What can hang from each mark
C: F G
T: G J
S: J
G: N T
D: N
F: E
A: M
M: G
E: G
J: C

Known rows, with every way that one mark hangs from another
J{C{F{E}}}: |  1.12 |  3.32 | -1.07 | -1.51 | -3.51 |  1.07 |  0.40 |  1.77 | -4.07 | -2.34 |  2.00 | -0.21 | -1.26 |  1.99 |  1.98 | -0.07 | -0.62 | -1.30 |  1.00 |
E{G}: |  0.80 |  4.23 | -0.90 | -0.40 | -4.22 |  1.78 |  0.98 |  0.40 | -4.26 | -6.39 |  3.17 | -0.35 | -1.52 |  2.84 |  0.66 |  0.14 | -0.40 | -4.05 | -0.19 |
T{G{N} J{C}}: |  2.74 |  4.21 |  3.69 | -1.37 | -3.86 |  2.50 |  0.94 |  3.32 | -3.89 | -4.15 |  5.35 | -1.06 |  1.60 |  3.30 |  0.92 |  0.04 | -1.15 | -4.66 | -0.62 |
T{J{C}}: |  1.24 |  3.48 |  3.93 | -1.54 | -3.39 |  1.37 |  1.11 |  4.53 | -3.64 | -6.26 |  3.50 |  0.03 |  0.03 |  3.57 |  1.52 |  0.11 | -3.17 | -3.95 |  1.15 |
D{N}: |  0.24 |  4.93 | -4.97 | -0.25 | -4.08 |  1.57 |  0.23 |  0.75 | -3.61 | -1.07 |  1.14 |  0.12 |  1.69 |  5.57 |  1.10 |  0.92 | -2.36 | -4.60 |  0.68 |
A{M{G{T}}}: | -0.53 |  2.27 | -3.97 | -0.71 | -4.32 |  1.66 | -0.53 |  0.17 | -3.76 | -1.71 |  4.03 | -0.47 | -2.00 |  5.38 |  1.37 |  0.63 | -1.33 | -4.67 | -1.03 |
G{N T}: |  0.57 |  3.19 | -2.70 | -0.95 | -4.51 |  0.86 |  0.28 | -1.20 | -3.06 |  4.38 |  4.37 | -0.08 | -1.93 |  6.27 |  1.28 |  0.91 | -1.34 | -4.89 | -1.12 |
S{J{C{G}}}: |  0.76 |  3.18 |  6.78 |  0.10 | -3.63 |  0.85 |  0.57 |  3.21 | -3.78 | -3.70 |  2.63 |  0.35 |  0.02 |  2.24 |  0.78 | -0.85 | -1.65 | -2.23 | -0.19 |
T{G{N} J{C{F}}}: |  2.23 |  4.09 |  4.45 | -0.85 | -3.96 |  2.80 |  0.80 |  2.39 | -4.52 | -2.31 |  4.96 | -0.70 |  2.43 | -0.71 |  1.33 |  0.44 | -1.36 | -3.52 | -1.34 |
S{J{C{F G{N}}}}: |  0.55 |  3.22 |  4.37 |  0.56 | -3.94 |  1.42 |  0.30 |  0.91 | -4.24 |  2.73 |  3.78 |  0.69 |  2.59 | -0.95 |  1.08 |  0.12 | -0.59 | -1.55 | -2.15 |
C{G}: |  1.22 |  4.32 |  0.73 | -0.41 | -4.49 |  1.48 |  0.10 |  1.20 | -4.64 | -4.75 |  2.55 |  0.14 | -0.57 |  0.94 |  0.87 | -0.26 | -0.75 | -3.87 |  0.01 |
C{F{E} G{T}}: |  1.36 |  2.55 |  0.37 | -1.05 | -4.37 |  0.49 | -0.59 | -1.05 | -4.28 | -0.63 |  2.16 | -0.13 | -1.84 | -1.45 |  1.46 | -0.50 | -0.76 | -2.23 | -0.57 |
G{N T{J{C}}}: |  1.27 |  2.59 |  2.78 | -1.35 | -3.66 |  1.19 |  0.57 |  1.68 | -2.89 |  1.83 |  5.80 | -0.20 | -0.48 |  4.67 |  1.28 |  0.80 | -2.26 | -4.74 | -0.39 |
T{G{N} J{C{F{E}}}}: |  2.93 |  3.52 |  1.64 | -2.13 | -3.60 |  1.99 |  0.57 |  2.30 | -4.18 | -3.67 |  4.09 | -1.12 |  2.33 |  0.21 |  1.65 | -0.10 | -0.70 | -2.67 | -1.06 |
J{C{F G{N T}}}: |  1.32 |  3.08 |  2.99 |  0.79 | -4.43 |  2.10 | -0.49 | -1.49 | -4.49 |  5.80 |  5.61 | -0.03 | -0.63 | -2.46 |  0.84 |  0.47 |  1.03 | -2.71 | -1.01 |
S{J{C}}: | -0.03 |  3.03 |  4.56 | -0.80 | -3.36 |  0.39 |  1.28 |  3.66 | -2.95 | -2.47 |  2.26 |  0.34 | -0.99 |  6.71 |  1.43 | -0.26 | -3.23 | -2.45 |  0.22 |
E{G{N T}}: |  0.87 |  3.35 | -2.38 | -0.30 | -4.52 |  1.60 |  0.43 | -2.58 | -3.55 |  1.63 |  5.36 | -0.61 | -1.88 |  4.06 |  0.42 |  0.85 |  0.31 | -4.83 | -1.66 |
F{E{G{N T{J}}}}: |  1.85 |  2.48 | -2.12 | -2.43 | -3.82 |  0.66 |  0.40 | -0.92 | -2.95 | -3.11 |  4.84 | -0.80 |  0.08 |  3.64 |  1.05 |  0.28 | -1.26 | -4.64 | -1.87 |
G{N T{J{C{F}}}}: |  0.84 |  2.50 |  3.53 | -0.86 | -3.74 |  1.48 |  0.40 |  0.66 | -3.48 |  3.83 |  5.33 |  0.14 |  0.65 |  0.60 |  1.68 |  1.06 | -2.44 | -3.66 | -0.95 |
M{G{N T{J}}}: |  0.68 |  2.70 | -1.77 | -2.35 | -4.31 |  1.09 |  0.48 |  0.31 | -3.28 | -2.55 |  5.38 | -0.54 |  0.85 |  3.66 |  1.14 |  1.55 | -1.66 | -6.31 | -2.24 |

Rows
|  1.96 |  3.24 | -0.87 | -1.61 | -3.41 |  1.95 |  0.59 |  0.71 | -4.18 | -4.04 |  4.72 | -0.58 |  2.52 | -1.16 |  1.31 |  0.39 |  0.27 | -2.38 | -1.16 |
T{J{C{F{E{G{N}}}}}}
|  0.97 |  2.37 |  6.95 | -0.18 | -3.54 |  2.01 |  0.88 |  0.74 | -4.09 | -3.64 |  4.84 | -0.28 | -1.09 | -2.13 |  0.98 |  0.29 | -1.86 | -3.13 | -0.21 |
E{G{T{J{C{F}}}}}
|  1.14 |  2.43 |  5.55 | -1.36 | -3.45 |  0.97 |  0.83 |  3.12 | -3.03 | -2.90 |  4.36 | -0.20 | -2.21 |  4.04 |  1.38 |  0.11 | -3.54 | -4.27 |  0.94 |
G{T{J{C}}}
|  2.12 |  3.93 |  3.37 | -0.87 | -3.90 |  2.14 |  0.19 |  2.60 | -4.32 | -2.89 |  5.48 | -0.08 |  2.41 | -0.34 |  0.78 |  0.12 | -0.18 | -4.18 | -0.56 |
T{J{C{G{N}}}}
|  2.38 |  3.34 |  1.12 | -1.55 | -3.71 |  1.62 | -0.27 |  1.73 | -4.58 | -2.58 |  4.29 | -0.11 |  3.23 | -3.17 |  1.50 | -0.05 |  0.07 | -2.21 | -1.08 |
T{J{C{F{E} G{N}}}}
|  1.92 |  2.32 |  0.33 | -1.87 | -4.19 |  0.65 | -0.59 | -0.78 | -4.01 |  0.50 |  4.02 |  0.02 |  1.87 | -2.29 |  1.65 |  0.13 | -1.55 | -3.44 | -2.41 |
C{F{E} G{N T{J}}}
|  1.56 |  2.79 | -2.78 | -0.98 | -4.57 |  0.80 | -0.84 | -2.51 | -4.13 |  3.87 |  3.65 | -0.18 | -0.26 | -0.97 |  1.40 |  0.18 |  0.40 | -2.73 | -1.95 |
C{F{E} G{N T}}
|  1.71 |  2.23 |  0.67 | -2.37 | -3.61 |  0.38 |  0.65 |  0.60 | -3.16 | -7.65 |  3.35 | -0.75 | -1.62 |  3.17 |  1.18 | -0.34 | -2.48 | -4.24 | -0.50 |
F{E{G{T{J}}}}
|  0.50 |  2.55 |  2.82 | -0.94 | -3.12 |  0.63 |  1.10 |  1.35 | -3.67 | -4.67 |  1.88 | -0.13 | -0.17 |  1.46 |  1.32 | -0.64 | -1.12 | -0.40 | -0.74 |
S{J{C{F{E{G}}}}}
|  1.68 |  3.03 |  2.59 | -1.09 | -4.40 |  1.12 | -0.18 |  0.30 | -3.76 | -0.14 |  5.18 |  0.08 |  1.14 |  0.77 |  0.91 |  0.38 | -1.88 | -5.40 | -1.75 |
C{G{N T{J}}}
|  1.92 |  2.59 | -0.05 | -0.47 | -4.18 |  1.35 | -0.83 | -1.46 | -4.17 |  4.50 |  4.73 | -0.42 | -0.99 | -1.54 |  1.14 | -0.07 |  1.71 | -1.85 | -0.80 |
J{C{F{E} G{N T}}}
|  0.49 |  2.47 |  1.09 | -2.38 | -4.11 |  0.77 |  0.75 |  1.80 | -3.40 | -7.09 |  3.99 | -0.51 | -0.78 |  3.16 |  1.21 |  0.97 | -2.90 | -5.86 | -0.74 |
M{G{T{J}}}
|  1.19 |  2.56 |  3.91 | -0.15 | -3.80 |  2.22 |  0.65 | -0.65 | -3.98 |  0.68 |  6.37 | -0.31 |  0.62 | -1.61 |  0.87 |  0.91 | -0.56 | -3.62 | -1.57 |
E{G{N T{J{C{F}}}}}
|  1.24 |  2.85 |  3.26 | -0.48 | -4.46 |  1.48 | -0.27 | -0.72 | -4.37 |  1.87 |  4.87 |  0.39 |  2.18 | -3.21 |  1.33 |  0.65 | -2.07 | -4.33 | -2.47 |
C{F G{N T{J}}}
| -0.25 |  3.56 | -8.93 | -0.75 | -4.50 |  2.37 | -0.48 |  0.23 | -4.24 | -0.66 |  4.82 | -0.28 |  1.66 |  5.41 |  1.36 |  1.23 |  0.25 | -4.84 | -2.29 |
A{M{G{N}}}
|  1.43 |  2.31 | -1.47 | -1.90 | -3.94 |  1.01 |  0.24 | -1.84 | -3.60 | -1.09 |  4.39 | -0.39 |  1.03 | -0.27 |  1.46 |  0.57 | -1.34 | -3.53 | -2.47 |
C{F{E{G{N T{J}}}}}
|  2.28 |  2.26 |  0.53 | -2.07 | -3.39 |  1.13 |  0.44 |  0.20 | -2.97 | -2.35 |  5.87 | -1.04 | -0.63 |  3.27 |  0.78 |  0.09 |  0.04 | -3.81 | -0.63 |
F{E{G{N T{J{C}}}}}
|  0.92 |  2.82 |  0.25 | -1.81 | -4.10 |  0.65 |  0.53 |  0.46 | -2.89 |  1.18 |  4.70 |  0.09 |  0.24 |  5.12 |  1.58 |  1.02 | -3.36 | -5.63 | -1.52 |
G{N T{J}}
|  0.69 |  3.03 |  3.19 |  0.28 | -4.66 |  1.35 | -0.31 | -1.00 | -4.68 |  0.68 |  3.02 |  0.29 | -1.65 | -2.48 |  1.17 |  0.12 | -1.35 | -3.17 | -0.80 |
C{F G{T}}
|  1.99 |  3.69 |  6.14 | -0.87 | -3.68 |  1.83 |  0.39 |  4.12 | -4.45 | -7.29 |  4.04 | -0.05 |  0.97 | -0.89 |  0.85 | -0.44 | -1.56 | -3.78 |  0.90 |
T{J{C{G}}}
|  2.26 |  3.12 |  3.96 | -1.57 | -3.48 |  1.35 |  0.01 |  3.19 | -4.74 | -6.92 |  2.85 | -0.07 |  1.68 | -3.84 |  1.59 | -0.63 | -1.18 | -1.76 |  0.23 |
T{J{C{F{E} G}}}
|  1.43 |  3.41 | -0.89 | -0.84 | -3.56 |  1.76 |  0.54 |  0.49 | -4.57 | -5.29 |  2.91 | -0.68 | -1.32 | -0.52 |  1.11 | -0.23 |  1.09 | -1.16 |  0.48 |
J{C{F{E{G}}}}
|  0.42 |  1.38 |  4.48 | -0.63 | -3.19 |  0.20 |  0.73 | -0.06 | -3.09 | -1.44 |  2.64 | -0.27 | -2.29 |  1.87 |  1.23 | -0.64 | -1.50 | -0.68 | -0.83 |
S{J{C{F{E{G{T}}}}}}
|  0.34 |  1.90 | -1.73 | -1.02 | -3.72 |  2.29 | -0.52 |  1.62 | -3.43 |  0.05 |  6.99 | -0.60 |  0.94 |  4.11 |  1.31 |  1.05 | -1.01 | -5.03 | -1.60 |
A{M{G{N T{J{C}}}}}
|  1.51 |  3.74 | -1.42 | -1.22 | -4.31 |  1.00 | -0.31 |  0.34 | -4.95 | -4.19 |  1.47 |  0.01 |  0.15 | -2.00 |  1.65 | -0.48 | -0.46 | -1.91 | -0.38 |
C{F{E} G}
|  1.52 |  2.47 | -1.91 | -0.54 | -3.87 |  1.64 |  0.07 | -2.41 | -3.71 |  2.81 |  5.14 | -0.81 | -1.85 |  0.56 |  0.93 |  0.45 |  1.79 | -2.01 | -1.06 |
J{C{F{E{G{N T}}}}}
|  1.18 |  2.76 |  1.69 | -0.76 | -3.63 |  0.64 | -0.12 |  0.87 | -3.92 |  1.42 |  2.86 |  0.19 |  2.25 | -0.11 |  1.46 | -0.44 |  0.09 | -0.66 | -1.94 |
S{J{C{F{E} G{N}}}}
|  1.63 |  3.58 |  6.94 | -0.27 | -3.74 |  2.19 |  0.35 |  3.18 | -5.07 | -5.56 |  3.67 |  0.31 |  1.88 | -4.65 |  1.25 | -0.13 | -1.75 | -2.70 |  0.07 |
T{J{C{F G}}}
|  1.02 |  3.58 | -3.29 | -1.24 | -4.01 |  1.32 |  0.56 | -0.60 | -4.56 | -5.89 |  1.86 | -0.39 | -0.65 | -0.03 |  1.42 | -0.01 | -0.04 | -2.00 | -0.74 |
C{F{E{G}}}
|  1.79 |  3.02 |  2.10 | -1.61 | -3.19 |  1.64 |  0.89 |  2.20 | -4.32 | -8.51 |  3.18 | -0.53 |  0.78 | -1.65 |  1.40 | -0.23 | -0.96 | -1.89 |  0.08 |
T{J{C{F{E{G}}}}}
